Each row comes from the steps of one path. Every step used is in the known rows, and no mark comes twice. Write the path behind each row, first mark first.
Known rows
kofasi, vebo, metas: [  4  -9  13  -5   1  13   4 -23 -25   5  23   3   8   9   7   7 -12  -5
  60  16  15  16  10  -5 -16   2   8   9   3  -6   0  15 -13  -8]
metas, vebo, kebi, meku, kofasi: [  5 -14   1   9  18  16   2  23  37  14  33  -1  -1   2   7  -2 -15  -5
  16 -22   5 -28  26  -9 -52   8  10 -23  34  -8  23   7  43  11]
bateku, meku, ribo: [  8  -1 -25   7   7   5 -16   4 -10  -7 -11  10 -11  12  35  -3   4 -23
 -26   6 -24   0  -2   6  14   5  12  -3  -4   6   9  -4  11   6]
kebi, meku, ribo, vebo, metas: [-10  -5  -1 -15  -2  25 -15 -35   0   5   1   8   0  -5  -3 -10 -13 -61
  17  -2 -17  22  13  -9 -18   1  12 -17 -11   0  12   1   8   4]
dapos, vebo, kebi, meku: [ 12 -15 -52   1  11   7  -1 -39  -2 -25  27   4   8 -30  -5  -8  -3 -36
  -6 -32 -24  -7  11 -12 -36  -4  -4 -12  10  -9  -7  14  13   9]
kebi, meku, kofasi, vebo: [ -2  -3  21   1   8   6  -9 -17   1   9  28  12 -19   5   9   8 -21   8
  28 -26   7  15  19  -2 -24   5  19  -9  21 -20  23  -7  33   5]
vebo, metas: [ -2  -8   2  -6  -3  11   3 -12 -12  -3   6  -4  10   1  -7  -4 -11 -12
  39  16  10   0   4  -1 -10   0   1   4  -4   2   5  13  -8  -2]
bibev, meku, ribo, vebo: [  5   6  12  -9   0  18 -20 -17   0  -7  -9  17 -11 -19   4   5  11 -43
 -25  -6 -22   8   2  -8 -12   2  23  -3   7   1  -9 -20 -17  -4]
bibev, meku, dapos: [ -1  21 -19  -4   5   3   1 -23  -7  -7  16  11  -6 -43   5   1  16   5
 -22 -15   2 -22   7 -13   3   5  13  10   1  -2  -2  -8 -16   0]
gabaf, vebo, kebi, meku: [ 16 -16 -44  -3  11   4   2  -5  23 -21  24  11   1 -14   7  -7 -21 -13
  -2 -23 -24 -29  10 -13 -41  -2  14 -19  -8  -9   7   8  27   2]
metas, vebo, rulu: [ -5   7  36   4  11  10   9  32  19   7  -3   4   0  -7  11   2   4 -12
  56  28  -4 -19  15 -14 -11   7  -5 -17   5   5  13   3   1  -9]
dapos, vebo, kebi, meku, kofasi: [ 13 -18 -33   1  12  10  -8 -29  10 -17  23   0   0 -18 -10  -8 -19 -30
  -4 -42  -1 -11  18 -10 -50  -5  -1  -9  32 -18   8   2  32  14]
rulu, vebo: [ 16   8  14   1  -1   0  13  21  14 -11  -1  -8  11  10   4  -9  -1   6
  30   8  -1 -26   3   9  -5   8  -6  -3  19  12   0   8 -15  -3]
rulu, vebo, bibev: [ 10   3  24   7  -2   1  11  17   9   7 -11   1  12  10  -1  -1 -25  12
  35  29  14 -19  17   3   1  -1   5  -9  22   6  -2   3 -37  -7]
gabaf, vebo: [ 14  -1  -9  -6   1  -8  -1   7  16 -13  -5  10   1   6   9  -5 -16  -5
   0  -4 -10 -30   0  -6 -23   0  11  -1  -5  -8   4  -6   5 -11]
gabaf, vebo, ponuf: [ 19 -14 -34 -11   3 -16  -2   2  18   1   0  20  17  21  10  -3 -29  14
   4   3  -2 -33  -4  -7 -41   0   9  -5 -20  -2  14  -1   3 -11]
bateku, vebo, kebi, meku, kofasi: [ -2 -14 -19   3  12  10  -7  14  35 -18  15  -4  -2 -19  -2 -12 -22   4
  56 -26  -6 -33  24   0 -32   2   4 -26  22   0  27  14  19   7]
ribo, vebo: [ -8   2  18 -10  -6   5  -9 -13   5  -3  -6  -1   6 -10 -14   2   1 -25
 -15 -11   3   9   1 -14 -14   1   1  -9  -6  -5 -10  -6  -5  -7]
metas, vebo, bibev, meku, ribo: [ 13   3  26  14  11  15  -7  15   2  29  -7  32  -7  -1  27  14  -7 -20
  18  31 -12 -19  24  -9  -3   4  32 -10  32   4   3 -14 -29  -9]
vebo, ponuf: [  4 -14 -23  -4   2  -9  -1  -4   2  10   5  11  16  18  -1   3 -13  18
   0   7  10  -7  -6  -1 -18   0  -2  -5 -15   5   8   5  -2  -1]
bibev, meku, metas: [ 11   9 -13   4   1  10  -5 -13  -7  -1  17  -8  -2 -56   9  14 -16  35
 -17  12  -1 -24   7 -15  -8   1  18   7  26  11  -8  -9 -16   0]
gabaf, vebo, metas: [ 15  -7  -5 -12   0   4   2  -8   3 -12   2   7  11   4   4 -10 -27 -17
  43  13  -2 -30   5  -7 -33   0  11   4  -7  -6  10   4  -4 -11]
kebi, meku, metas, vebo: [ -2   9  -9  11   9   5   0  13  24  26  25  -9   3 -37  23   3 -24  26
   8   7  -6 -39  21 -19 -15   9  10 -19  27  14  13   0  25   5]
dapos, vebo: [ 12   0 -18  -3   2  -3  -4 -23 -12 -13  -2   4   8 -13  -1  -6   0 -26
   0 -12  -9  -8   2  -6 -17  -2  -9   7  12  -7  -9  -1  -7  -4]
bateku, vebo: [ -3   3   0   0   0  -6  -2  18  16 -16 -14  -3   3 -13   9  -8  -4   6
  57   6 -12 -32   6   4   7   5  -2 -11   4  14   9   9 -16  -9]
vebo, bibev, meku, gabaf: [ 16  -2  12   6   4   3   0 -31  -3  -1   3  14 -13 -36   5   8 -15  14
   2  21  -9  -4  17 -20  18  -9  36   3   4   8 -25 -11 -45  -2]
rulu, vebo, bibev, meku: [ 19   6  29   7   0   8   9   5  -3 -11  -4  12   4 -17   3  10 -19   7
  36  25  -1 -32  17   4 -10   3  24 -10  27   9  -6  -2 -52 -11]
kofasi, meku, dapos, vebo: [  6  24 -37 -11   1  -7   7 -47 -34   0  15  12   4 -17   7 -14  -1 -28
 -40 -32  11 -43  17 -24   5  -5 -21  14  -9  -5  -7  -1  12   3]
bateku, meku: [  3  -1 -19   7   2  -2  -7  -1 -11 -23  -1   2  -2  -5  22   5   0  -7
 -16  -4 -11 -15  -3   3  -3   7  10  -7 -10   4   3   3   6   2]
meku, dapos, vebo, kebi: [ 10   3 -63  -4  12   7   4 -34  -3 -11  23  -4  19 -33  -6 -15  12 -24
 -32 -32  10 -17  11 -24 -19  -6 -19  15  14 -12 -18  10  -7   5]
kofasi, meku, rulu, vebo, ponuf: [ 47  -2 -20  -6  -5  -5  29  -3  -6 -10  26   6  13  30  11   3 -34  38
  -2  21  26 -52   5 -13 -13   9 -11  -9  -9  34  13  15 -22  -3]
kebi, meku, dapos, vebo: [ -5  16 -51  -6   7  -5  -4 -52  -2  -6  14   7   0 -43   1 -17   3 -27
 -20 -38 -10 -18  13 -19  -5   4  -6   0   2 -12   5  -3   9   8]
kofasi, meku: [  6   7   0  -4  -4  -4   8 -11 -26   5   9  14  -7  13   6   0  -9  -7
 -11  -7   4 -20  11  -8   5  -4  -6  -2 -18   7  -1   4  26   3]
kofasi, vebo, rulu: [ -1   2  30  -1   8  12   4  -4 -12  -4  10  11  -8  -7   9  12  -1  -1
  59  21  -2  24  11 -12   1   0   2  -5   1 -10   2   1  -8 -10]
metas, vebo, bibev: [ -3  -1  29  13   6   4   4  23   7  34  -3  12   7   6   8  11 -21  -1
  29  28  15 -23  22 -11 -10   2  11 -15  19   0   2  -2 -17 -11]
kebi, meku: [ -6  -2 -10   1   3   0  -2 -16   4  -5  10   7  -9 -14   2  -2  -7  -6
   8 -15 -18   0   7  -1  -4   3   7 -17  -6  -1  12   2  21   8]
ribo, vebo, ponuf: [ -4 -11  -8 -15  -5  -3  -8 -14  10   5   2   9  21   6 -13   5 -11  -6
 -18  -4  13   1  -6 -12 -38   2   0 -15 -22   1  -1   0  -5  -8]
metas, vebo, bibev, meku, kofasi: [  8  -2  53  13  10  11  -5  19  10  21   1  17  -8  -9   3  18 -27   7
  27  12  23 -39  30 -11 -37   5  35 -12  46 -11  16 -18 -16 -10]
rulu, vebo, kebi, meku: [ 17  -7 -22   4   7  10  16  11  23 -23  28  -4  12  -8   1 -10  -5  -3
  26 -13 -13 -23  13   4 -24   4   0 -20  16  11   1  23   6  10]

Which path is each row?
[ 18  -2 -18  -6   7 -14   3 -23  35 -15  10  12 -14 -19  19 -17 -21   2
   4 -10 -42 -25  11 -21  -6  -1  25  -7 -16   1  -5  -5  17   3] : kebi, meku, gabaf, vebo
[  0 -13 -10  -8   1  16  -3  -8  10 -11  13  -7  14 -14 -16   3   3 -27
 -23 -18   8   6   4 -18 -35  -3  -2  -9  -1  -4 -20   8  -2  -1] : ribo, vebo, kebi
[  5   6  -6  11   2  12  -8 -15 -15  10   9   0  -1 -54   3  22 -38  41
 -10  31  14 -23  20 -20  -3  -6  28   0  28   7  -9 -14 -41  -5] : vebo, bibev, meku, metas
[ 22   1   2  10   4  11   3  -7  -3 -32  -2  10 -13 -48   6  20 -31  27
  46  35  -4 -46  16 -18   3   6  26 -16  21  21   9  -2 -87 -20] : bateku, vebo, bibev, meku, rulu
[ 32   0  11  10  -1  10  20   7   5  -8   5  -8   2   0   1   7 -34  25
  14  40  22 -27  14 -14   6   6   5  -8  27  17   4   3 -72 -10] : meku, rulu, vebo, bibev
[ 46   9   5   3   1  13  18  -2   5 -42  19  -7  -8 -24  10  11  -4  22
   7  18  -5 -40   0  -7 -15  17  15  -2  30  23   0   0 -57  -7] : bibev, meku, rulu, vebo
[ 17 -13 -42  -7   2 -13  -5 -28  -6  -2   4  11  24   5  -2  -2 -13  -8
  -1  -5   1 -14  -5  -4 -35  -2  -9   1  -1  -2   3   6  -8  -4] : dapos, vebo, ponuf
[ 16  -1  19  -6  -5  11  16   7   1 -13   4 -13  22   9  -2 -12 -12  -7
  69  24   9 -23   7  10 -17   6  -4   1  16  14   4  21 -25  -5] : rulu, vebo, metas
[-10   0  39   0  12  15  -5 -12   5   0  19  10 -24  -6   2   8 -22   1
  69  -2   2  25  25 -11 -20   3  13 -20  14 -21  31  -9  26   1] : kebi, meku, kofasi, vebo, rulu
[  9  -2   4   7   5  15 -14 -11 -14  11 -13  30 -12  -7  10  12 -11 -13
  -5  25 -10   7  16  -3   9  -7  31  -3  16  -1  -3 -17 -37  -3] : vebo, bibev, meku, ribo
[-11   3 -58   0  13  10   6 -25  14  -2  36   0   4 -35  -2 -11   6  -2
 -27 -34   1 -10  16 -19  -7   0  -2  -7  -7  -6   2  12  19  16] : vebo, kebi, meku, dapos
[ 18   7 -60  -4  13  10   1 -45 -12 -32  30   7  10 -57  -1  -4  18 -25
 -30 -34  -2 -34   9 -25 -32  -2   0  15  20 -11 -22   4 -24   3] : bibev, meku, dapos, vebo, kebi
[ 20   0 -40   7   7  13  13  10  24  -7  35 -25  18 -38   8  -7 -27  33
  10   2  -2 -36  19 -11 -23   1   0 -13  35  20  -2  19   5  13] : rulu, vebo, kebi, meku, metas
[-15   6  30 -12  -1  15  -4  -5   9 -13 -14  -1  -1 -23 -16   2   0 -31
  28  11   1  14   6 -21 -13   0  -3 -20 -14  -5   0  -7 -14  -9] : ribo, vebo, rulu
[ 35 -14 -32  -4  12  -3   9  -7  36 -18  18   0   4  -8  15 -16 -11   3
  -7  -4 -19 -23   7 -27 -18 -10  14   9  -3   2 -29   6  -3   1] : meku, gabaf, vebo, kebi
[  8   2  32  13   7   9   3  12  -1  14   3  23  -1 -18  12  21 -13   2
  30  23   0 -36  22 -12 -20   6  30 -15  25   1  -2  -7 -28 -14] : metas, vebo, bibev, meku
[ 34 -16 -65   4  12  16   8 -46  -2 -38  38  -5  -3 -38  -3   2 -14 -19
 -29 -20 -13 -12   8 -29 -32   1  -5 -10  17   2  -3  12 -15   8] : dapos, vebo, kebi, meku, rulu
[ 28  -1  -3   4   6  -1  -4 -57 -16 -16   2  16  -6 -48   2   2 -15 -11
   3  10 -20 -13  18 -27   1 -11  28  10  17   1 -37 -11 -52  -5] : dapos, vebo, bibev, meku, gabaf
[ 18   6   3  -3  -1  -8  13 -26  -9   2  15   8 -13   3  14 -10  -7   4
 -19   0  -5 -18  14 -22  28 -10   2   9 -21  17 -22   2  16   9] : kofasi, meku, gabaf
[ 40  -8 -24  -2   1  -2  21   7  19 -14  15  -8  17  18   7   3 -23  43
   8  28  18 -34  -4  -7 -23  13  -5  -6  11  26  14  14 -48  -5] : meku, rulu, vebo, ponuf
[ 20 -15 -51  -2  15  10  -8   0  27  -9  13  22  -4   5  23 -14 -16 -31
 -12 -16 -37 -11  13  -8 -27  -3  15 -14  -1  -7  10   2  30   6] : gabaf, vebo, kebi, meku, ribo
[ 34   4  -3  -6   6  -8   1 -20  19 -28   6  14 -15 -29  22  -5  -7   5
   1   0 -35 -36   3 -22 -12   0  36  11  -1   5 -22 -12 -16  -7] : bibev, meku, gabaf, vebo
[  2  -1  33   6   4   5 -13  11   8 -11 -15  13  -9 -29  -3   9 -37  19
  67  14  10 -43  26   1 -16  -1  29 -15  34  -3  20 -11 -38 -13] : bateku, vebo, bibev, meku, kofasi
[ -1   2 -74 -11   7 -13  -4 -55  -1   3  20  17  20 -25   1 -14 -10 -10
 -21 -30  -3 -23   9 -19 -25   4  -8  -6 -13  -7  13   4   7   7] : kebi, meku, dapos, vebo, ponuf
[ 12 -19   3   3  13  16  -1   1   3   8  34  -3   0  14   2   9 -12  12
  16 -18  27  14  17  -8 -37  -3   9   8  33 -21   0   4  15   2] : meku, kofasi, vebo, kebi
[  1  -5  21   8   3   3   0 -17 -21  23  11  18  -2   7   6  18 -25   7
  29  18  18  21  19 -11   0  -5  18  -2  11 -12  -7  -3 -27 -12] : kofasi, vebo, bibev
[ -2   0  47  -2  10  14  -3   2   2   5  10   4 -16   6  -1   9 -15   6
  64  11  21  23  18 -11 -19   0   5  -3  20 -22  20  -9   7  -6] : meku, kofasi, vebo, rulu
[ 25 -12 -28  12  16  20  16   4  28  -8  46  -5  -4 -21  12   8 -11   2
  -7  -1  -4 -31  14 -29 -33  13   6 -24  20  14  12  15  -3   4] : metas, vebo, kebi, meku, rulu
[  6  18  25   8  12  21   4  24  12   1  15  -4  -1 -66  20  17 -12  22
  45  39  -2 -40  21 -28 -21   9  16 -11  32  15   5  -7 -17  -9] : bibev, meku, metas, vebo, rulu
[ 10  -6   2   1   1  -6  -2   1   7   5 -15  20   1   3   5   3 -41  -3
  11  15   2 -26  14 -14 -15  -8  18  -8  -3 -14   2 -12 -22 -15] : gabaf, vebo, bibev
[-10  -2  10   7   0  -4  -4  12   4   1 -21   7   6 -14   2   1 -29   8
  68  26   1 -29  19   0   9  -3   8 -17   7   9   8   5 -42 -15] : bateku, vebo, bibev
[  3  -3  31   7   4  12 -11  -7  -7   7  -2  14 -15 -14 -10  17 -31  10
  13   7  23 -11  21  -5 -21  -3  33  -5  29 -15  11 -20 -25  -4] : vebo, bibev, meku, kofasi
[ -5  -3  -2   4   2  13 -26 -12 -13   5 -28  18  -2  -2  17   8 -19 -45
 -38  14  -6   9  13 -13   3  -2  23 -18  -6  -4  -3 -14 -20  -6] : bateku, meku, ribo, vebo, bibev
[ 24  -8  -8   3   6  10  17  23  21 -18  18 -14  19   6   1  -8   4   1
  20   1   3 -23   7   5 -23   1  -9  -3  23  11  -9  21 -14   2] : rulu, vebo, kebi
[ -3   8  11   1  -4  18 -16 -27 -11   7   3  -1   6 -67 -11  23 -37  18
 -26  18  15 -17  22 -33 -19  -6  30  -9  23   1 -19 -19 -46 -12] : ribo, vebo, bibev, meku, metas
[ 10 -16 -31   5  16  20  -6 -19   2  11  37  21  -8   7  25   3   0 -22
   6 -13 -23  34  17  -6  -7  -2  13  -9  11  -6   0   9  20  10] : kofasi, vebo, kebi, meku, ribo
[ 30  -2  14  12   6  17   5 -37 -31 -11  28  21 -19 -26  10  39 -28  26
   8  27  13   5  16 -29  -6   5  36   0  24  -2  -6 -12 -71 -16] : kofasi, vebo, bibev, meku, rulu
[ 29   2  -9   3   4  14   7 -22  -8 -33  18   1 -18 -34   6  19  -3  14
 -19  10  -4 -16  -3 -18  -9   9  19   1  12  12   2  -7 -46  -4] : bibev, meku, rulu
[ 15  -9 -14  -7   7  29 -15 -14   5 -13  10  13   1 -22   2   6  15 -45
 -27 -12 -19  13   6 -15 -31  -3  19  -4  12   0 -20  -5 -15   0] : bibev, meku, ribo, vebo, kebi
[-15  -4  10  -2   1  15 -21 -27   5  22 -14  24  -8  -7  -5   1 -24 -43
 -11   3 -13  29  23 -16   4  -5  22 -28  -4  -8   4 -15  -7   0] : kebi, meku, ribo, vebo, bibev
[ -4   8 -49 -11   4   7  -1 -67 -16  -9  20   4  12 -42  -7 -22  -9 -40
  16 -21  -2 -19  17 -19 -17   3  -6   2  -2 -10   9  11  -2   6] : kebi, meku, dapos, vebo, metas
[ 12  20 -37  -6   6   1  -4 -49 -21 -22  11  12   1 -55   4  -5  15 -22
 -25 -27  -7 -30   7 -18 -12   3   5  17  16  -7 -11  -9 -25  -2] : bibev, meku, dapos, vebo
[ -2  -6   8 -15  -4  24 -14 -20  -4   9 -11   2   8   6  -5  -9  -7 -52
  11  15   1  19   7  -9 -13  -3   5   0  -1   1  -2   1 -10  -3] : meku, ribo, vebo, metas
